Known rows, with every step that occurs:
bezo -> zurus -> lepu -> tiluge: 5 2 34 4 8 -12 -25 11 20 31 8 -24 1 -9 -3 11 -11 12 -6 -7 -10 31 18 -3
 -4 13 -3 -17 -5 12
duge -> vasul -> kisem -> gurof: 14 10 30 8 7 -4 17 15 5 37 -19 -6 -20 -21 -23 -19 -9 33 -7 32 1 25 6 -28
 -8 3 -17 -3 -10 3
dadus -> gurof: 11 7 28 7 16 1 3 18 21 22 -15 13 -11 -15 -27 21 5 34 -11 3 -9 21 30 -16
 -10 18 -1 -3 -22 17
vasul -> kisem -> zufo: 8 -8 34 6 10 0 20 11 22 27 -7 6 -33 -13 -46 0 -6 26 -16 18 -3 19 35 -12
 -21 11 -12 -13 -15 10
gurof -> tiluge: 2 11 38 12 11 -8 3 18 17 20 -1 7 -18 -18 -4 -8 -6 19 -7 15 -9 15 25 1
 -18 20 2 -23 -19 19
lepu -> dadus -> bezo: 8 8 24 5 36 -6 -3 24 1 18 -4 12 -16 -17 -10 18 -3 28 -16 11 -7 5 11 -6
 -17 4 13 6 -28 24
duge -> vasul: 6 1 28 9 12 -9 3 22 1 18 -9 -8 -15 -17 -11 -3 0 34 -10 23 -4 20 8 -13
 -16 8 -8 -22 -22 5
lepu -> kisem -> gurof: 10 6 26 5 2 -5 -23 15 15 39 -12 -18 -12 -19 -37 -7 -4 25 5 22 0 25 24
 -26 -15 1 -9 -3 -9 18
lavi -> duge: 10 -10 27 10 26 -1 -10 25 18 25 -4 13 -19 -14 -38 13 8 22 -7 4 -4 9 23 3
 -13 8 -22 -9 -13 18
bezo -> tiluge: -1 2 30 9 10 -15 -1 14 23 21 -14 -11 -21 -16 -25 0 -10 21 -2 14 -18 18
 27 -10 -13 19 -6 -20 -19 22
vasul -> kisem: 9 1 24 7 20 -2 16 17 19 25 -12 9 -25 -17 -31 -11 -5 30 -18 8 -2 19 27 -9
 -14 10 -15 -17 -16 11
zurus -> zufo: 8 0 29 9 3 -14 -12 12 9 32 10 -1 -29 -10 -16 13 2 33 -15 11 -7 21 3 0
 -12 11 -5 -7 -17 16
zurus -> lepu -> dadus -> vasul -> kisem: 11 -10 28 0 22 -3 3 11 6 33 -10 13 -7 -16 -16 17 -11 27 -27 5 -8 20 9 -6
 -5 2 10 -4 -13 9
bezo -> kisem: 6 0 23 4 7 -22 -3 19 25 18 -19 17 -19 -16 -19 -5 -7 30 -15 18 -9 20 10
 -7 -13 6 -11 -17 -15 15
bezo -> kisem -> gurof: 13 7 27 4 -3 -24 -3 14 19 31 -23 5 -18 -19 -24 -4 -11 29 -6 30 -6 23 -5
 -21 -8 2 -15 0 -9 15
gurof -> zurus -> lepu -> dadus: 7 2 26 10 24 -18 -6 10 -4 27 5 -7 -3 -12 10 19 -11 18 -22 -4 0 14 -4 5
 -15 1 3 -2 -16 15
duge -> vasul -> kisem: 8 4 26 8 18 0 20 19 8 24 -15 4 -22 -19 -18 -20 -6 35 -14 20 -2 21 24 -15
 -14 8 -13 -20 -17 1
kisem -> gurof: 13 6 29 7 3 -15 -2 14 9 31 -9 -10 -16 -18 -29 7 -5 28 -5 22 -1 21 -4 -21
 -12 6 -12 -2 -13 17
lepu -> zurus: 5 -5 29 8 18 -8 -10 22 13 21 0 -9 -8 -10 -30 15 2 27 -14 7 -7 16 9 -3
 -19 -1 -6 -16 -25 18
lavi -> duge -> vasul -> kisem: 11 -3 27 10 29 7 12 24 13 29 -14 14 -23 -18 -30 -17 2 29 -9 16 -3 14 32
 -8 -9 5 -25 -13 -11 2
lepu -> tiluge -> vasul: 6 0 27 -1 -6 -8 -21 11 18 19 -9 -14 -17 -16 -14 9 -3 27 7 20 -9 33 22
 -17 -21 8 3 -17 -12 5
zurus -> lepu -> tiluge -> gurof -> kisem -> zufo: 7 -3 35 7 2 6 -19 6 23 38 -3 -3 -18 -11 -6 -4 -12 5 -5 17 -9 20 34 -5
 -17 13 3 -5 -8 2
tiluge -> gurof -> kisem: 3 6 17 12 12 -2 -7 20 21 26 -15 16 -21 -19 -6 -13 -8 21 -7 11 -8 20 24
 -5 -11 17 0 -12 -18 4
tiluge -> vasul -> kisem -> gurof -> zurus: 10 11 21 6 5 -11 19 4 24 25 -18 1 -32 -18 -15 -1 -13 33 2 16 1 38 -1 -23
 -11 7 -12 10 -6 2
zurus -> lepu -> kisem -> zufo: 8 -13 35 3 5 1 -22 6 21 34 8 -14 -11 -11 -38 11 -6 14 -13 14 -1 21 28 -7
 -24 4 -4 -13 -11 13
gurof -> tiluge -> vasul: 1 4 33 6 1 -14 -2 12 20 13 -5 9 -20 -20 -4 7 -10 25 1 24 -10 26 11 -5
 -23 19 9 -22 -18 7
gurof -> kisem: 5 1 25 13 8 -2 3 23 19 21 -7 21 -25 -18 -15 -14 -4 25 -12 8 -9 17 29 -6
 -8 16 -5 -15 -18 11

Rows:
0 15 20 10 23 2 -4 17 31 23 -21 20 -29 -19 -3 -13 -15 15 2 17 -21 16 33
 -8 -7 27 9 1 -23 12
dadus -> bezo -> tiluge -> gurof -> kisem
17 15 33 7 8 0 -4 0 15 42 -5 -16 -15 -12 3 -12 -11 13 -1 4 -1 31 18 -11
 -4 2 -11 8 2 7
vasul -> kisem -> gurof -> zurus -> lepu -> tiluge
10 14 20 6 47 -7 -10 10 3 23 1 6 -10 -12 20 28 -12 18 -18 1 -1 11 -11 5
 -15 5 17 20 -22 15
tiluge -> gurof -> zurus -> lepu -> dadus -> bezo
17 8 35 2 4 3 -5 -2 21 39 -7 -12 -13 -11 -1 2 -9 19 1 6 -8 37 14 -15 2 3
 0 13 4 6
dadus -> vasul -> kisem -> gurof -> zurus -> lepu -> tiluge
6 -3 24 2 22 -11 -15 5 5 27 -7 -1 -1 -11 11 37 -11 23 -15 2 -8 24 -10 -1
 -8 5 22 5 -14 8
tiluge -> gurof -> zurus -> lepu -> dadus -> vasul
6 6 21 9 29 -17 -14 8 -1 32 -1 -11 -2 -12 17 21 -15 13 -18 -1 2 15 -8 4
 -18 2 8 0 -15 10
tiluge -> gurof -> zurus -> lepu -> dadus
9 -5 29 6 22 -18 -14 14 -9 32 5 -7 3 -15 -1 21 -11 17 -28 4 -1 8 -5 3
 -18 -1 5 -10 -19 16
zurus -> lepu -> dadus
11 7 29 9 18 -20 -7 7 -7 37 1 -13 -3 -14 8 18 -15 17 -16 6 2 16 -16 -6
 -11 -3 2 10 -10 15
kisem -> gurof -> zurus -> lepu -> dadus
18 1 31 5 13 -6 11 -2 17 33 -5 3 -16 -13 -9 16 -13 25 -13 2 -1 33 -18 -9
 2 6 -3 16 -3 5
dadus -> vasul -> kisem -> gurof -> zurus -> lepu
6 2 26 -1 26 -7 3 5 15 26 -12 8 -19 -19 -10 11 -25 20 -14 15 -14 20 13
 -8 -12 10 13 3 -18 9
zurus -> lepu -> dadus -> bezo -> tiluge -> vasul -> kisem
14 3 25 1 0 -9 9 8 17 32 -18 1 -25 -22 -34 1 -14 32 -3 28 0 31 0 -27 -13
 5 -11 1 -8 2
tiluge -> vasul -> kisem -> gurof
10 17 28 5 -11 -9 -7 -3 19 43 -5 -10 -40 -10 -2 -5 -7 31 10 19 -6 42 14
 -20 -7 7 -6 17 1 3
lepu -> tiluge -> vasul -> kisem -> gurof -> zurus -> zufo
6 6 17 7 22 -2 -29 5 23 32 0 -16 -5 -12 -3 1 -8 14 -5 -2 4 29 19 -2 -19
 5 0 -6 -9 7
tiluge -> gurof -> zurus -> lepu -> kisem
10 13 40 9 3 -5 -21 8 14 45 2 -9 -6 -19 -6 -14 -14 7 2 23 -4 20 20 -9
 -13 8 2 -5 -6 17
zurus -> lepu -> kisem -> gurof -> tiluge
4 -8 34 10 0 0 8 16 24 23 -3 18 -33 -14 -30 -3 -5 22 -11 17 -10 17 35
 -10 -16 16 -5 -11 -17 10
gurof -> kisem -> zufo
1 3 24 3 26 -5 5 1 20 34 -21 1 -13 -14 3 10 -22 17 -9 4 -16 26 19 -7 -3
 12 15 3 -10 6
bezo -> tiluge -> gurof -> zurus -> lepu -> dadus -> vasul -> kisem
8 3 28 3 5 -14 -29 9 20 44 1 -24 1 -16 -26 8 -15 15 -1 5 -2 34 2 -18 -2
 4 -7 -2 -2 15
bezo -> zurus -> lepu -> kisem -> gurof
7 18 32 -1 6 -21 -7 13 16 25 -20 22 -19 -23 8 5 -21 24 5 42 -14 21 -1
 -17 -15 6 20 11 -14 13
lepu -> dadus -> bezo -> kisem -> gurof -> tiluge -> vasul
16 6 30 10 11 -16 0 2 9 31 4 -11 -11 -12 -1 14 -11 20 -13 3 5 26 -26 -4
 -7 5 -10 9 -7 11
kisem -> gurof -> zurus -> lepu
4 11 33 3 -7 -9 -20 9 22 31 -11 -5 -17 -23 -14 -5 -14 21 14 34 -7 32 20
 -22 -21 10 8 -10 -9 9
lepu -> kisem -> gurof -> tiluge -> vasul
4 17 38 9 2 -3 -15 14 19 41 -9 -5 -14 -21 -14 -21 -10 15 10 28 -7 21 37
 -18 -16 10 0 -9 -9 20
lepu -> kisem -> gurof -> tiluge
8 -15 36 0 6 4 19 9 27 24 -11 14 -31 -12 -50 15 -4 32 -14 19 -10 25 30
 -15 -13 11 0 -6 -13 8
dadus -> vasul -> kisem -> zufo
17 14 28 -4 2 -13 -20 -2 28 23 -12 -1 -19 -13 12 11 -15 22 7 23 -9 38
 -11 -14 -7 0 6 22 -2 4
dadus -> bezo -> kisem -> gurof -> zurus -> lepu -> tiluge -> vasul
